Known rows, with every step that occurs
bupu-bupag-piga-repap-kupi: [-1.45,-2.17,+0.07,+2.52,+4.18,+0.61,-0.89,+0.90,-0.68,+3.41,+1.21,+1.44,-1.23,-0.26,-1.36,+2.66,-4.94,+1.61,+0.66,+0.31,+0.19]
repap-bupu-bupag: [-0.82,-2.30,-0.60,+1.92,+2.20,+0.41,-1.90,+1.33,-0.92,+0.55,+0.83,+1.42,-0.78,-0.74,-1.00,+2.52,+2.38,+0.74,+0.11,+1.26,-0.71]
repap-bupu-vunip: [-0.11,-2.53,+0.17,+1.18,+1.74,+0.47,-2.29,+1.60,-1.60,-0.69,+1.26,+2.29,-1.31,-0.68,-1.37,+2.24,+5.67,-0.58,-0.31,-0.10,-1.39]
piga-repap-kupi: [-1.05,-1.66,+1.54,+1.69,+3.60,+0.06,-0.52,+1.30,-1.13,+1.97,+2.05,+2.45,-1.43,-2.04,-1.37,+2.76,-1.04,-0.17,+0.33,+0.44,-0.44]
piga-bupag-kupi: [-1.59,-1.58,-0.80,-0.13,+3.10,+0.13,-0.40,+0.62,-1.31,-0.01,+1.72,+2.15,-1.61,-2.53,-0.30,+2.73,+1.99,-0.54,-0.13,+1.01,-1.60]
repap-bupu-vunip-bupag: [-0.48,-2.95,+1.77,+1.19,+0.98,+0.54,-2.26,+1.63,-1.87,-1.05,+2.66,+2.18,-0.91,+0.98,-1.60,+2.18,+6.08,-0.52,-0.88,-0.16,-0.95]
vunip-bupag-kupi: [-1.28,-2.46,+1.17,+0.80,+1.98,+0.06,-1.17,+1.12,-2.33,-0.16,+3.31,+1.61,-1.09,-1.73,-0.90,+2.95,+0.11,-0.78,-1.77,-0.04,-0.91]
repap-kupi: [-0.84,-1.57,+1.35,+1.46,+1.80,-0.38,-1.03,+1.82,-1.54,+1.39,+1.53,+2.65,-1.57,-2.57,-0.82,+2.55,+0.40,-0.08,-0.31,+1.13,-0.37]
bupu-bupag-repap-kupi: [-1.17,-2.04,+1.03,+2.73,+1.79,-0.29,-1.31,+2.03,-1.33,+2.36,+2.09,+1.37,-1.55,-1.60,-1.49,+2.59,-3.49,+0.51,+0.89,+1.18,-0.33]
bupu-bupag: [-1.34,-1.70,+0.09,+2.07,+2.03,+0.61,-1.57,+1.58,-1.09,+1.08,+0.71,+0.67,-0.93,-1.09,-0.30,+2.00,+2.63,+0.18,-0.43,+1.34,-0.68]
vunip-repap-bupu-bupag-piga-kupi: [-0.26,-2.76,+0.15,+1.21,+0.39,+0.26,-0.77,+1.22,+0.01,+2.07,+1.59,+1.81,-0.58,-0.24,-0.33,+3.09,-3.35,+2.34,-0.45,-0.01,+0.13]
vunip-repap-kupi: [+0.18,-1.79,+2.85,+1.29,+0.93,-0.22,-1.14,+1.86,-0.99,+2.43,+2.37,+2.74,-1.39,-2.65,+0.17,+2.93,+1.28,+0.69,-0.97,+0.82,-0.32]
piga-repap-bupu: [-0.65,-2.29,+0.67,+0.96,+3.83,+0.47,-1.33,+0.94,-1.00,+0.56,+2.09,+2.06,-0.87,-1.37,-1.83,+3.02,+1.72,-0.54,+0.17,-0.04,-1.20]
vunip-piga: [-0.02,-1.29,+1.03,-0.17,+1.34,+0.50,-2.03,+1.14,-1.56,+0.99,+1.03,+2.01,-1.06,-3.51,-0.09,+2.37,+5.29,-0.89,-0.53,-0.10,-0.60]
repap-bupu-vunip-bupag-piga-kupi: [-0.89,-3.12,+1.09,+0.64,+0.04,+0.27,-1.08,+1.52,-1.52,-0.34,+2.63,+2.52,-0.91,+1.66,-1.97,+2.34,-0.16,+0.29,-0.92,-0.97,-0.25]
repap-bupu-bupag-kupi: [-0.79,-2.89,-2.35,+2.10,+3.28,+0.16,-1.52,+0.75,-1.47,+0.22,+1.36,+1.56,-1.12,-1.95,-0.96,+3.22,-1.36,+0.79,-0.05,+0.76,-0.74]
vunip-bupu-bupag: [-1.41,-2.13,+0.51,+1.89,+0.90,+0.63,-1.58,+2.00,-1.71,+0.40,+1.79,+0.25,-0.69,+0.99,+0.49,+1.69,+2.30,-0.58,-0.53,+0.68,-1.04]
bupag-repap-kupi: [-0.82,-1.86,+2.23,+1.39,+1.51,-0.55,-1.25,+2.09,-1.74,+1.77,+2.88,+2.19,-1.78,-2.75,-1.75,+2.84,-2.69,-0.55,+0.27,+0.64,-0.86]
repap-bupu-vunip-piga: [+0.77,-2.33,-0.25,+0.33,+1.47,+0.72,-2.76,+1.05,-1.59,-0.18,+0.83,+2.78,-1.21,-1.98,-0.88,+2.34,+7.50,-0.64,+0.13,-0.82,-0.78]
piga-repap: [-1.16,-1.64,+1.52,+1.07,+3.51,+0.70,-0.96,+1.11,-1.15,+1.21,+2.03,+1.32,-1.00,-1.65,-1.16,+2.47,+1.93,-1.13,-0.42,+0.02,-1.25]
bupu-vunip: [-0.59,-1.95,+1.02,+1.39,+1.46,+0.63,-1.91,+1.86,-1.77,-0.10,+1.20,+1.60,-1.45,-1.00,-0.78,+1.70,+6.24,-1.02,-0.83,-0.02,-1.58]
piga-bupu-vunip-bupag: [-0.77,-3.08,+1.78,+1.05,+0.73,+0.38,-1.53,+1.86,-2.22,-1.50,+2.79,+2.13,-0.95,+0.11,-1.31,+1.44,+3.60,-0.78,-2.10,-0.18,-0.94]

Rows
[-0.87,-2.63,+3.23,+1.88,+0.49,-0.16,-1.66,+2.37,-2.24,+0.77,+3.84,+2.23,-1.66,+0.17,-2.16,+2.20,+0.49,-0.73,-0.24,-0.20,-0.71] : bupu-vunip-bupag-repap-kupi
[-1.23,-2.20,+3.65,+0.67,+0.61,+0.10,-1.70,+1.96,-2.04,+0.44,+4.23,+1.05,-0.96,-0.80,-1.88,+2.50,+0.75,-1.39,-1.00,+0.01,-1.24] : vunip-bupag-repap
[-1.31,-2.25,+2.50,+0.16,+1.24,+0.52,-1.87,+1.39,-1.80,+1.08,+2.80,+1.36,-0.78,-0.04,-1.14,+2.43,+0.61,-0.17,-1.69,-0.11,-0.56] : vunip-bupag-piga
[-0.10,-2.88,+0.84,+1.09,+1.42,+0.31,-2.50,+1.89,-1.81,-0.31,+2.72,+1.86,-1.49,-0.86,-2.45,+2.49,+2.93,-1.04,+0.29,-0.60,-1.87] : bupag-repap-bupu-vunip
[-0.94,-2.27,+2.49,+1.32,+0.70,+0.68,-1.93,+1.99,-1.99,-0.44,+2.48,+1.48,-1.06,+0.62,-0.96,+1.64,+6.48,-1.04,-1.52,-0.11,-1.06] : bupu-vunip-bupag
[-0.69,-3.03,+1.80,+1.41,+2.74,+0.95,-1.74,+1.15,-1.50,-0.42,+3.14,+2.02,-0.76,+1.58,-2.10,+2.37,+4.80,-0.69,-0.37,-0.96,-1.13] : piga-repap-bupu-vunip-bupag
[-0.43,-1.72,-1.56,-0.48,+2.60,+0.74,-1.24,+0.32,-1.53,-0.18,+0.91,+2.64,-1.79,-2.43,+0.17,+2.20,+6.42,-0.67,+0.44,-0.41,-1.37] : bupu-vunip-piga-bupag-kupi
[-0.40,-2.56,+1.20,+0.53,+1.64,-0.11,-2.07,+1.70,-1.59,+0.24,+3.14,+1.87,-1.19,-2.23,-2.35,+3.10,+0.13,-0.86,+0.18,+0.10,-1.56] : bupag-repap-bupu
[+0.56,-3.30,+1.24,+0.43,+0.85,+0.72,-1.91,+1.46,-1.40,+0.50,+2.08,+2.18,-1.18,-1.01,-0.49,+2.06,+1.04,+0.67,-2.22,-1.07,-1.16] : bupag-piga-bupu-vunip-repap
[-1.03,-1.98,+1.19,+1.16,+3.83,+0.31,-0.92,+1.01,-1.12,+2.79,+1.91,+2.32,-1.47,-1.37,-1.67,+2.95,-3.98,+0.55,+0.13,-0.20,-0.25] : bupag-piga-repap-kupi
[-0.17,-2.19,-1.06,+1.28,+3.68,+1.06,-1.78,+0.22,-0.56,+1.50,+0.80,+1.68,-0.56,-1.37,-1.02,+2.84,+2.83,+0.56,+1.16,-0.25,-0.17] : vunip-piga-repap-bupu-bupag
[+0.18,-2.09,+0.29,+0.00,+3.37,+0.73,-1.82,+0.27,-0.96,+0.96,+1.60,+2.51,-0.78,-2.48,-1.29,+3.13,+3.39,-0.54,+0.65,-0.76,-0.57] : vunip-piga-repap-bupu
[+0.30,-2.48,+0.19,+0.25,-0.15,+0.02,-1.42,+1.45,-1.46,-0.06,+2.30,+2.74,-1.37,-2.11,-1.92,+2.59,+1.55,-0.98,+0.93,-1.43,-0.71] : bupag-repap-bupu-vunip-piga-kupi
[-1.31,-2.03,+0.99,+1.99,+1.63,+0.36,-1.73,+1.89,-1.32,+1.42,+2.15,+0.26,-1.12,-1.32,-1.37,+2.30,-0.23,-0.31,+0.17,+0.75,-1.18] : bupu-bupag-repap
[-1.40,-2.44,+2.04,+0.73,-0.30,+0.45,-0.77,+1.76,-1.65,+0.25,+2.64,+1.76,-1.03,+1.44,-1.28,+1.79,+0.15,-0.23,-1.49,-0.92,-0.28] : bupu-vunip-bupag-piga-kupi
[-0.99,-2.82,+0.33,+2.50,+1.77,-0.60,-0.83,+1.93,-1.52,+1.20,+2.38,+2.04,-1.43,-2.09,-1.91,+2.34,-6.60,+0.86,+0.23,+1.25,-0.26] : piga-bupu-bupag-repap-kupi
[-1.28,-2.11,-0.07,+1.48,+2.32,+0.79,-1.98,+1.26,-1.10,+1.98,+0.73,+0.60,-0.96,-0.58,-0.74,+2.22,-0.42,+0.96,-0.58,+0.63,-0.53] : bupu-bupag-piga
[-0.75,-3.39,+2.69,+1.03,+0.33,+0.22,-1.71,+2.09,-2.44,-1.24,+4.11,+1.70,-1.13,-0.02,-2.39,+1.75,+0.57,-1.24,-1.55,-0.65,-1.41] : piga-bupu-vunip-bupag-repap
[-1.46,-2.68,-1.35,+1.89,+1.79,+0.40,-1.27,+1.44,-2.21,+0.04,+2.29,+0.37,-1.02,-0.02,+0.50,+2.36,-1.40,-0.40,-0.69,+0.10,-1.18] : vunip-bupu-bupag-kupi
[-1.52,-1.37,+1.65,-0.21,+1.72,+0.23,-0.90,+1.48,-1.02,+0.74,+2.68,+1.55,-1.44,-1.68,-1.26,+2.31,+2.90,-1.04,+0.64,+1.00,-1.96] : piga-bupag-repap
[-0.19,-1.52,+0.31,+0.42,-0.07,+0.40,-0.90,+1.46,-1.39,+0.27,+0.68,+2.51,-1.32,-2.07,-0.20,+1.77,+4.59,-1.09,-0.28,-0.86,-0.35] : bupu-vunip-piga-kupi
[-1.38,-1.67,+0.73,+0.21,+0.73,-0.03,-0.38,+1.51,-1.17,+1.24,+1.52,+1.88,-1.17,-1.50,-1.03,+2.48,-3.11,-0.07,-0.95,-0.07,-0.39] : bupag-piga-kupi
[-0.75,-2.66,+0.26,+0.03,+1.89,+0.18,-1.48,+1.29,-1.75,+0.47,+1.71,+2.09,-1.07,-2.37,-1.47,+2.32,-2.46,+0.14,-1.71,+0.09,-0.86] : bupag-piga-bupu
[-0.31,-1.48,+0.96,+0.16,+1.37,+0.21,-1.32,+1.28,-1.27,+1.35,+1.77,+3.17,-2.08,-1.80,-1.08,+2.07,+4.35,-0.42,+1.84,+0.07,-0.84] : bupu-vunip-piga-bupag-repap-kupi
[-0.72,-2.84,+2.88,+0.51,+0.87,-0.07,-2.09,+1.73,-1.87,+0.01,+4.52,+1.79,-0.80,-0.58,-2.50,+3.04,+0.53,-0.82,-0.45,+0.01,-1.15] : vunip-bupag-repap-bupu
[-1.40,-2.48,+1.10,+1.81,+0.42,+0.42,-1.86,+2.28,-1.93,+0.71,+3.12,-0.24,-0.89,+0.81,-0.55,+1.98,-0.70,-1.01,+0.09,+0.12,-1.51] : vunip-bupu-bupag-repap
